Each row comes from the steps of one walk. Every step used is in the known rows, and no mark comes twice. Write the walk behind each row, first mark first.
Known rows:
velab vutuzav nutuzil: [  7 -14  -1  -2 -15  12  -9   8 -21  -9  -6  17   5   1   2  -6  -3  10
  32  15  10   0   0  18  -7]
nutuzil vutuzav velab: [ 14   0 -16  -1 -21  18  -5   1  -6 -28  -7   0   2   5  -9 -16  -3  -1
  29   5   8 -17   8  12  -8]
zagem lati: [ -6  11  15  10 -11   3 -15  18   2 -11   2   3  10  -1   6   0 -11  -2
  10   6  11  -1 -11  -3 -12]
lati based feresi vutuzav: [  2   1   8   7   7 -10  -5   7   0 -10 -12  18  18  18  12 -13 -21  -5
  15  -4  -1  -7  -3  -7  -5]
based feresi zagem lati vutuzav velab: [ -2   0   1  13 -36  10 -38  19  13 -23 -21  26  15   4   5 -26 -23  11
  35   6  -2 -16   6  -6  -4]
velab vutuzav: [ 15   2  -4   3   0   0 -12   1 -15 -11   0  13   7  10   9   0   0   8
  23  10  13   2  -3   0   1]
velab vutuzav feresi zagem: [ 22 -37   9  16  -4   4 -19   5   4  -3  -5  23   4  16  16  -9  -9  18
  32  17   1 -20   9  13  10]
based feresi zagem: [ -4 -18   7  21   4  -1 -17  17  19   4  -4  17  15  19  20 -18  -9   3
  14   3  -2 -12   3 -12  11]
zagem feresi: [  7  -4  12   4  -3 -10  -9   8  14   9  -1  -2  15   9  19 -12  15   9
 -17   4   3  -2  -1  -1   2]
rugev vutuzav feresi: [ 16 -14  19   8   0  10   0   0  11  -3   2   6   2   5   9   2 -13   6
  22  -3   1 -34  -6  21 -15]
based feresi vutuzav: [  5  10   9  25  -1 -10   3   8   7  -3 -13  16  18  16   7 -17 -17  -4
  -1  -4   9  -9 -11 -10 -11]
based feresi vutuzav rugev: [ 17   6  -1  28   4  -2  -1   1   3   0 -17  16  12   9  14  -9 -27  -8
   5   0  13  -4  -2 -22  -3]
lati based: [ -2  -9   3 -15  11  -1 -14  10  -7 -11   7   5   9  11  10  -1  -6  -1
  24   3  -2   1   2  -1   5]
lati based feresi: [ -5 -16   2   0  14  -5  -9   7   3 -12   1   8  18  12  16 -10 -16 -10
  26  -1  -1  -1  -3  -8   5]
velab vutuzav lati based feresi: [ 14 -36   0  -2  -5   7 -22   5 -24 -16 -10  18  11   8  16  -3 -16  -9
  43  12   4 -13   1   9  -7]
based feresi zagem lati vutuzav: [ -8  -1  15  25 -23  -9 -35  24  18 -15 -16  20  19  10  21 -18 -26   8
  29   1  -2 -12   3 -14  -4]
zagem lati based feresi: [-12  -8  12   7   0  -4 -16  16   7 -18  -2   7  18   2  17  -8 -25 -13
  27   2   4  -2  -8  -9  -8]
nutuzil vutuzav lati based feresi zagem: [  7 -49  10   6 -10   9 -26  22   4 -18 -18  12   7  19  21 -18 -19  -8
  48   5 -12 -33  20  14  -4]
based feresi: [ -2  -7   2  18   3  -4  -3   7   9  -4   0   5  18  10  12 -12 -12  -9
  10   0   7  -6 -11 -11   0]
zagem feresi based: [  7 -31  11 -11 -12 -20  -3   7  10  10  13   2  15  16  11 -11  20   5
 -21   7  10 -11   7  -6   2]
nutuzil vutuzav feresi zagem lati based: [  7 -43  22  10 -15   3 -23  20  19 -27 -10   7   2   9  19 -15 -28   3
  49  10  -8 -28  16  20  -8]
zagem lati vutuzav: [ -3  18  13   5 -24  -6 -25  18  -3 -24  -8   6  13   0   8  -3 -19   5
  22   1   7  -1  -6  -4 -15]
rugev vutuzav nutuzil: [ -1  -2  15  -5  -8  20  -6  12  -3  -1  -4  12  -1  -2   3  -3  -2  10
  25  -1   1 -21  -3  24 -22]
rugev vutuzav: [  9  14  12   0   5   8  -8   7   1  -2   4   7   1   6   8   3  -1   8
  17  -7   4 -20  -4   5 -14]
nutuzil vutuzav feresi zagem: [ 17 -41  11  21 -12   4  -8  11  21 -13  -8   5   4  17  13 -18 -14   6
  33   6  -5 -31  14  19   1]
nutuzil vutuzav feresi: [ 17 -29   6  18 -12   0   7   1  10 -21  -5  -7   6   9   6 -11 -18  -5
  29   4   5 -23   1  19 -11]

Write each row's walk:
[ 14 -19   7   7 -20  11 -10  15 -12 -16 -11  -4   1   7   2  -4  -8 -11
  26   6   5 -24   5  21 -22]
nutuzil vutuzav lati
[ -5 -29   6   4  14  -2 -25  17  13  -4  -3  20  16  21  24 -16 -11   2
  30   3 -10  -8   9 -10  16]
lati based feresi zagem
[-10 -11  20  -5   1   5 -36  28   7 -10  -1  17   6   9  19  -5 -10   8
  29  10  -8  -5   9  -2   4]
feresi zagem lati based
[  6 -22  17  -6   0  14 -17  10  -7  -7  -7  13   5   5  17   1 -17  -9
  37  -5  -6 -34   0  16 -20]
rugev vutuzav lati based feresi
[ -2 -40  28   4  -3   5 -28  22  16 -10  -2  14   7   7  19  -6 -22   6
  35  14  -9 -17   6  12   2]
vutuzav feresi zagem lati based
[ -1   4  15   6 -15   7   0  18  -8  -1 -14  19   8   6  -5 -12 -10   7
   6   5   4  -5  -2  15 -20]
feresi vutuzav nutuzil
[ 11  -9  21  -9  -6   7 -16  18 -23  -7 -13  17   6  13   3   0 -13  -4
  16   5  -3 -16   4  15 -18]
feresi vutuzav lati based
[ 13   0  20   7 -16   7  -9  20 -17   0 -14  15   7  12  -2  -1  -9  -2
   1   5   4 -19  -3  13 -23]
feresi vutuzav lati
[ 10  -8  16  23 -14   2  -4  16  -7   0 -19  17  15  13   4 -11 -20 -10
   3   1   6 -23  -8   6 -23]
based feresi vutuzav lati
[  0  10   4   3 -18   8 -15  10  -2 -24 -19  24  14   2  -3 -20 -28  -4
  21   4   5 -11  -4  -2 -18]
zagem lati based feresi vutuzav velab
[ 22  -6 -11  11  -2   8  -6   0  -3 -17  -6  -5  -3   4  13  -3 -16  -9
  29   4  11  -6  11  -5   0]
nutuzil vutuzav rugev
[  6 -37  19  -1 -37 -14 -13  11   0 -23   5   9  15   5  -3  -4 -26  -3
  23   6  11 -23   0   4 -17]
zagem lati vutuzav feresi based
[-13  -7  21   8 -19   2 -10  22   0 -16 -21  24  17  -2   7 -19 -33  -4
  25   4   3  -5  -7  10 -27]
zagem lati based feresi vutuzav nutuzil
[ 12  -4  20  -4  -8  20 -15  14 -13   1  -3   8  -4   3   6   9  -3   1
  20  -1   1 -34  -2  21 -25]
rugev vutuzav lati
[-17 -16  18  19 -37   5 -32  31  14 -15 -22  25  17   0  15 -25 -30  10
  37   6  -5 -12   5   6 -13]
based feresi zagem lati vutuzav nutuzil
[ 27  -2 -13   6   3   9 -16  -6 -21  -8  -2  13  -2   3  15   7 -10   3
  31  15  17   5   6 -12   9]
velab vutuzav rugev
[  8 -40  18  15   0   6 -13  14  18   3  -1  13   9  16  14 -10  -8  10
  18  11  -6 -21   6  11   9]
vutuzav feresi zagem
[  5  -3  21   6 -21  -4  -2  13  10  12 -19  14  13   5   9 -22   7  17
 -18   6   1  -7   1  18 -19]
zagem feresi vutuzav nutuzil
[ 20  13   5   1 -20   3  -6   2   7   3 -17  16  13   8  -1 -23  14  16
 -22   7   4 -10   3   6 -10]
zagem feresi vutuzav velab
[ 16   6  -6   2  -8   1 -23   1 -11 -16  -8   8   6   4  13   1 -19   1
  26   3   5   1   7 -15   4]
lati vutuzav rugev
[ 14  19  -3   0 -15  13  -6   5 -11 -11 -11  19   6  10 -15 -14  -3   7
   3   4   8 -11   0   4 -11]
feresi vutuzav velab
[  9 -14  20 -20   1  19 -22  14 -18  -7  -1  12  -5   5  10  12  -6  -1
  36  -1  -8 -30   6  23 -21]
rugev vutuzav lati based
